Every row comes from one small tree of marks. Brackets hold a mark, then the marks that hang from it, in the order of their numbers. Every link used is in the known rows. Which tree was each row made from?
Known rows
{q441 q445 q804 q860}: [ 2.225 -4.341  5.768 -1.333 -7.773 -1.993  5.980  0.259 -0.046 -0.156
 -3.021 -0.590  4.599  2.472  3.467  1.631  3.850 -2.342  2.738  3.596
  2.076  5.648]
{q804 q441}: [ 3.975 -3.856  3.935 -6.825 -5.034  3.107  4.660 -0.114  0.016  0.156
 -5.239 -1.777  3.221  4.026 -1.514 -3.175 -1.906 -3.056 -0.472 -0.747
  6.890  8.169]
{q441 q514}: [ 3.748 -3.413  0.845 -6.465 -5.276  3.680  3.023  0.990 -0.791  1.684
 -4.022 -0.349  4.442  1.913 -0.825 -3.246 -0.366 -2.238 -0.437 -0.817
  7.486  4.857]
{q804 {q441 q514}}: [ 5.120 -3.271  3.729 -8.388 -5.040  3.979  5.182  1.448 -1.516  2.398
 -5.937 -1.567  4.402  3.616 -0.512 -3.941 -1.834 -2.497  0.160 -0.255
  8.129  6.346]
{q804 {q441 q445 {q860 q534}}}: [ 3.841 -4.332  8.739 -3.716 -7.292 -0.902  7.780  2.482 -0.786  0.791
 -4.601 -3.520  4.183  3.900  1.619  0.644  1.608 -1.624  1.973  3.840
  2.022  6.152]
{q514 {q441 q804 {q860 q368}}}: [ 3.160 -4.581  6.245 -4.070 -5.883  0.529  5.066  0.294  0.870 -1.595
 -4.223 -2.515  4.246  4.882  3.249 -0.929  2.449 -3.421  2.348  6.062
  0.917  4.294]
{q514 {q441 q804 q860}}: [ 3.781 -3.083  5.255 -3.660 -7.234 -0.027  4.182  1.819  1.463  0.052
 -3.819 -1.764  4.550  4.452  0.836 -0.952  1.128 -2.906  2.077  5.090
  2.281  6.267]
{q804 {q441 q514 q860}}: [ 4.319 -3.386  4.564 -6.892 -5.837  3.021  5.619  3.319 -1.122  1.412
 -6.024 -1.571  5.564  4.050  0.739 -3.839  0.477 -2.674  1.692  1.124
  5.247  5.400]
{q441 q445}: [ 2.222 -4.303  3.325 -3.560 -6.804  0.670  4.283 -1.670 -0.203 -0.198
 -2.673  0.531  4.024  1.578 -0.910 -0.893  0.823 -1.869 -0.311  0.284
  5.552  6.345]
{q860 {q441 q445} q534}: [ 4.101 -4.474  4.057 -3.514 -8.031 -1.198  6.606  1.099  0.335  2.275
 -2.691 -3.722  3.887  3.642 -1.776  1.161  0.706 -0.664  1.539  0.525
  3.172  5.903]
{q534 {q860 q368}}: [ 2.393 -5.018 -0.451 -4.887 -4.563  0.820  3.464 -0.185  0.413  0.166
 -4.343 -2.559  0.889  3.812  0.007 -2.902  0.626 -2.917  1.262  0.256
  4.499  4.454]
{q368 {q860 q441 {q534 q38}}}: [ 6.174 -2.734  2.125 -4.219 -6.720  0.739  5.216  2.185  2.375  3.669
 -3.059 -6.958  5.893  5.037 -6.082  0.953 -2.003  1.532  0.542 -2.874
  0.940  8.568]
{q514 {q441 q804 {q860 q368 q534}}}: [ 4.097 -4.756  7.651 -4.027 -5.638 -0.535  5.932  1.990  1.090 -0.194
 -4.179 -5.236  3.338  5.023  4.137  1.199  2.508 -2.629  2.650  7.557
 -0.360  3.249]
{q441 q860}: [ 1.813 -3.952  1.781 -3.510 -6.168  1.981  2.998  1.422  1.353 -1.498
 -3.250 -0.623  4.432  2.551 -0.658 -2.308  1.893 -2.562  0.516  0.328
  3.333  5.640]
{q514 {q441 q445 q804 q860}}: [ 3.461 -3.434  7.748 -2.269 -8.865 -2.237  5.657  0.712  0.100  0.212
 -3.042 -0.616  5.466  3.733  1.782  0.649  2.634 -2.358  2.795  6.578
  1.357  6.033]
{q514 {q441 q445 q804 {q860 q368}}}: [ 2.934 -4.983  8.659 -2.606 -7.364 -1.635  6.674 -0.896 -0.204 -1.393
 -3.549 -1.276  5.049  4.158  3.984  0.754  3.841 -2.888  3.199  7.707
  0.320  4.058]
{q368 {q860 q441 q534}}: [ 4.658 -4.236  2.641 -5.859 -6.224  2.486  5.932  1.485  0.699  2.197
 -3.487 -5.929  5.254  5.360 -3.706 -0.037 -1.797 -0.833  0.911 -3.187
  2.142  8.029]
{q514 q441}: [ 3.783 -2.984  2.760 -5.825 -6.628  2.787  2.329 -0.156  1.050  0.009
 -3.183 -0.563  3.891  3.667 -3.624 -3.205 -1.701 -2.454 -0.836  1.896
  5.533  7.112]
{q804 {q441 q445 q514 {q860 q368}}}: [ 3.497 -5.181  8.002 -6.053 -6.112  1.556  8.141  0.720 -2.850 -0.077
 -5.873 -1.193  6.044  3.582  4.049 -2.084  3.081 -2.599  2.734  3.972
  3.325  3.132]
{q38 {q534 {q860 q368 {q441 q804}}}}: [ 5.722 -5.539  1.307 -4.712 -6.417 -2.702  8.046  1.149  1.153  2.992
 -5.163 -4.212  1.783  4.988  2.612 -2.533  2.906 -2.321  5.107  2.376
  1.655  7.721]

Which tree is each row?
[ 3.477 -3.874  5.803 -2.840 -7.642 -1.346  6.297  1.935 -1.705  1.966
 -3.923 -0.340  5.994  1.955  4.588  0.897  3.846 -1.926  3.365  3.919
  3.411  3.735]  {q441 q445 q514 q804 q860}
[ 4.223 -3.804  4.892 -4.366 -6.836 -0.332  5.921 -0.127 -2.126  3.158
 -3.889 -0.174  4.765  1.755  3.303  0.697  1.769 -1.808  1.920  2.446
  6.219  4.794]  {q441 q445 q514 q804}
[ 3.277 -4.946 -1.059 -4.935 -5.932 -0.127  4.798  0.691  1.043  1.318
 -4.375 -4.001  1.614  5.492 -2.056 -3.002  0.634 -2.559  2.760 -1.240
  3.582  4.841]  {q534 {q860 q368 q441}}
[ 3.653 -5.205  3.388 -5.700 -6.818  1.197  7.124 -0.586 -1.828  1.347
 -3.765 -1.228  5.754  3.491  0.472 -1.537  2.187 -1.320  2.011  0.465
  4.543  2.659]  {q860 q368 {q441 q445 q514}}
[ 5.199 -4.472  4.589 -2.421 -7.423 -2.302  7.001  0.123  1.823  2.148
 -2.647 -5.672  4.401  3.752 -2.100  2.398  1.841  1.467  1.224  1.686
  0.687  4.286]  {q860 q368 {q441 q445} {q534 q38}}
[ 4.618 -4.292  2.787 -3.649 -4.460  0.509  3.957  0.314  2.357  0.737
 -3.200 -5.628  3.190  2.625 -1.124  0.583  0.560  0.424 -0.944  1.655
  2.489  4.357]  {q860 q368 {q534 q38}}
[ 3.590 -4.657  6.217 -0.690 -6.850 -2.458  5.954  1.147  1.515  0.048
 -2.650 -4.399  4.810  2.068  1.061  2.470  4.082  0.874  1.309  4.626
 -1.142  3.113]  {q441 q445 {q860 q368 {q534 q38}}}
[ 5.081 -3.798  4.069 -4.459 -8.164 -1.053  7.553  0.842 -1.447  4.095
 -3.960 -1.603  5.579  3.460  1.246  0.599  1.605 -1.305  3.301  1.074
  5.110  4.942]  {q860 {q441 q445 q514 q804}}
[ 4.055 -4.825  0.828 -7.253 -5.024  3.472  5.545  0.507 -0.509  1.247
 -4.519 -2.427  4.959  4.189 -0.494 -3.412  0.959 -1.785  1.162 -1.116
  5.291  3.107]  {q860 q368 {q441 q514}}
[ 1.890 -5.288  5.147 -4.116 -6.273  1.162  6.152  0.340 -1.953 -0.746
 -3.685 -0.087  6.203  1.876  3.687 -1.389  4.488 -2.130  2.142  3.384
  2.749  1.597]  {q441 q445 q514 {q860 q368}}
[ 4.915 -3.413 -1.776 -3.190 -6.698 -1.785  4.160  1.375  2.896  2.802
 -3.956 -5.104  2.271  5.435 -4.627 -1.865  0.286 -0.029  2.502 -0.872
  2.303  5.184]  {q534 q38 {q860 q368 q441}}
[ 4.259 -3.472  6.809 -3.513 -8.044 -1.267  5.286 -1.162 -0.246  1.407
 -3.096 -0.433  4.168  3.484  0.577  0.705  0.388 -2.423  1.401  5.188
  4.285  6.879]  {q514 {q441 q445 q804}}
[ 6.068 -3.980  5.696 -4.356 -8.236 -2.204  8.485  2.587 -1.276  5.729
 -3.908 -4.323  4.594  3.747  2.290  2.668  1.490 -0.432  3.581  2.594
  3.842  4.171]  {q860 {q441 q445 q514 q804} q534}
[ 3.061 -4.814  4.230 -4.816 -4.556  1.322  5.745  1.400 -0.913  0.305
 -4.896 -2.372  5.000  3.215  5.793 -0.839  3.946 -2.955  2.855  3.384
  2.838  1.969]  {q441 q514 q804 {q860 q368}}
[ 4.440 -5.272  4.921 -5.117 -6.612 -0.654  8.603 -0.646 -1.912  2.583
 -4.308 -2.391  5.517  3.990  3.513  0.515  2.900 -1.754  3.609  2.255
  4.003  2.954]  {q860 q368 {q441 q445 q514 q804}}
[ 5.409 -4.104  1.949 -3.730 -5.608 -0.163  5.384  1.334  3.015  1.880
 -3.272 -6.883  3.801  4.488 -3.257  0.472  0.501  0.884  0.592  0.276
  1.331  4.807]  {q860 q368 q441 {q534 q38}}
[ 4.942 -5.514 -0.164 -5.516 -6.548 -0.971  6.760  1.136  1.343  1.894
 -4.670 -3.271  2.126  4.436 -0.699 -4.832  2.277 -1.918  3.620  0.801
  2.244  7.474]  {q38 {q534 {q860 q368 q441}}}
[ 1.930 -5.402  4.255 -3.382 -4.635  0.660  5.221 -0.344  0.713 -2.106
 -4.263 -2.632  3.716  3.508  4.792 -0.132  3.774 -3.540  2.252  2.997
  1.721  3.950]  {q441 q804 {q860 q368}}
[ 2.356 -4.552  4.483 -4.953 -5.678  2.337  3.853  0.227  0.953 -2.610
 -3.634 -1.462  4.587  4.411 -0.003 -3.056  1.880 -3.040  0.883  4.438
  1.701  4.124]  {q514 {q441 {q860 q368}}}
[ 5.313 -3.916  5.205 -5.447 -7.877  0.350  8.399  0.184 -2.394  4.298
 -4.001 -2.378  7.644  4.542  0.576  1.041  0.486 -1.058  3.487 -1.006
  3.425  6.807]  {q368 {q860 {q441 q445 q514 q804}}}
[ 4.600 -3.866  0.723 -1.749 -8.312 -3.841  5.761  0.244  1.752  2.975
 -3.207 -4.007  3.155  4.733 -3.659 -0.226  1.645  0.527  3.144  0.556
  1.679  5.033]  {q534 q38 {q860 q368 {q441 q445}}}
[ 3.056 -5.232  1.249 -3.464 -7.607 -2.197  6.330 -0.428 -0.224  1.424
 -3.622 -2.765  2.281  4.922 -1.124 -1.371  1.883 -1.957  3.529  0.372
  2.815  4.551]  {q534 {q860 q368 {q441 q445}}}
[ 4.256 -3.736  2.465 -5.231 -8.243  0.871  6.173  0.833 -1.422  2.903
 -3.335 -0.515  5.954  3.062 -1.894 -1.691  0.861 -0.726  1.781 -0.447
  5.683  4.832]  {q860 {q441 q445 q514}}
[ 3.434 -5.434  7.101 -5.827 -4.363  1.764  6.941  1.830  0.041 -0.994
 -5.884 -5.548  3.218  4.982  2.831 -1.193  1.682 -2.732  1.699  3.454
  1.616  4.337]  {q804 {q441 {q860 q368 q534}}}
[ 4.055 -3.500 -0.899 -3.035 -5.218 -1.056  2.527  0.428  2.329  1.692
 -3.730 -3.909  1.821  3.557 -2.655 -1.626  0.490 -0.649  1.017  0.402
  3.222  5.030]  {q534 q38 {q860 q368}}
[ 2.951 -4.169  6.995 -4.076 -7.529  0.047  6.695  0.656 -0.771 -0.599
 -4.500 -0.728  4.965  3.594  0.571 -1.484  1.646 -2.512  1.822  2.288
  3.361  7.080]  {q804 {q441 q445 q860}}
[ 7.346 -2.194  1.994 -5.678 -6.774  1.592  5.808  3.746  0.727  5.957
 -3.831 -6.647  7.238  4.545 -4.866  0.441 -1.989  2.179  1.028 -2.284
  2.017  6.622]  {q368 {q860 {q441 q514} {q534 q38}}}
[ 5.552 -1.945 -2.614 -2.619 -8.160 -2.170  3.167  2.981  3.381  4.390
 -3.436 -4.313  2.568  4.880 -6.797 -1.889 -0.895  0.383  2.190 -1.979
  3.288  7.336]  {q534 q38 {q860 q441}}
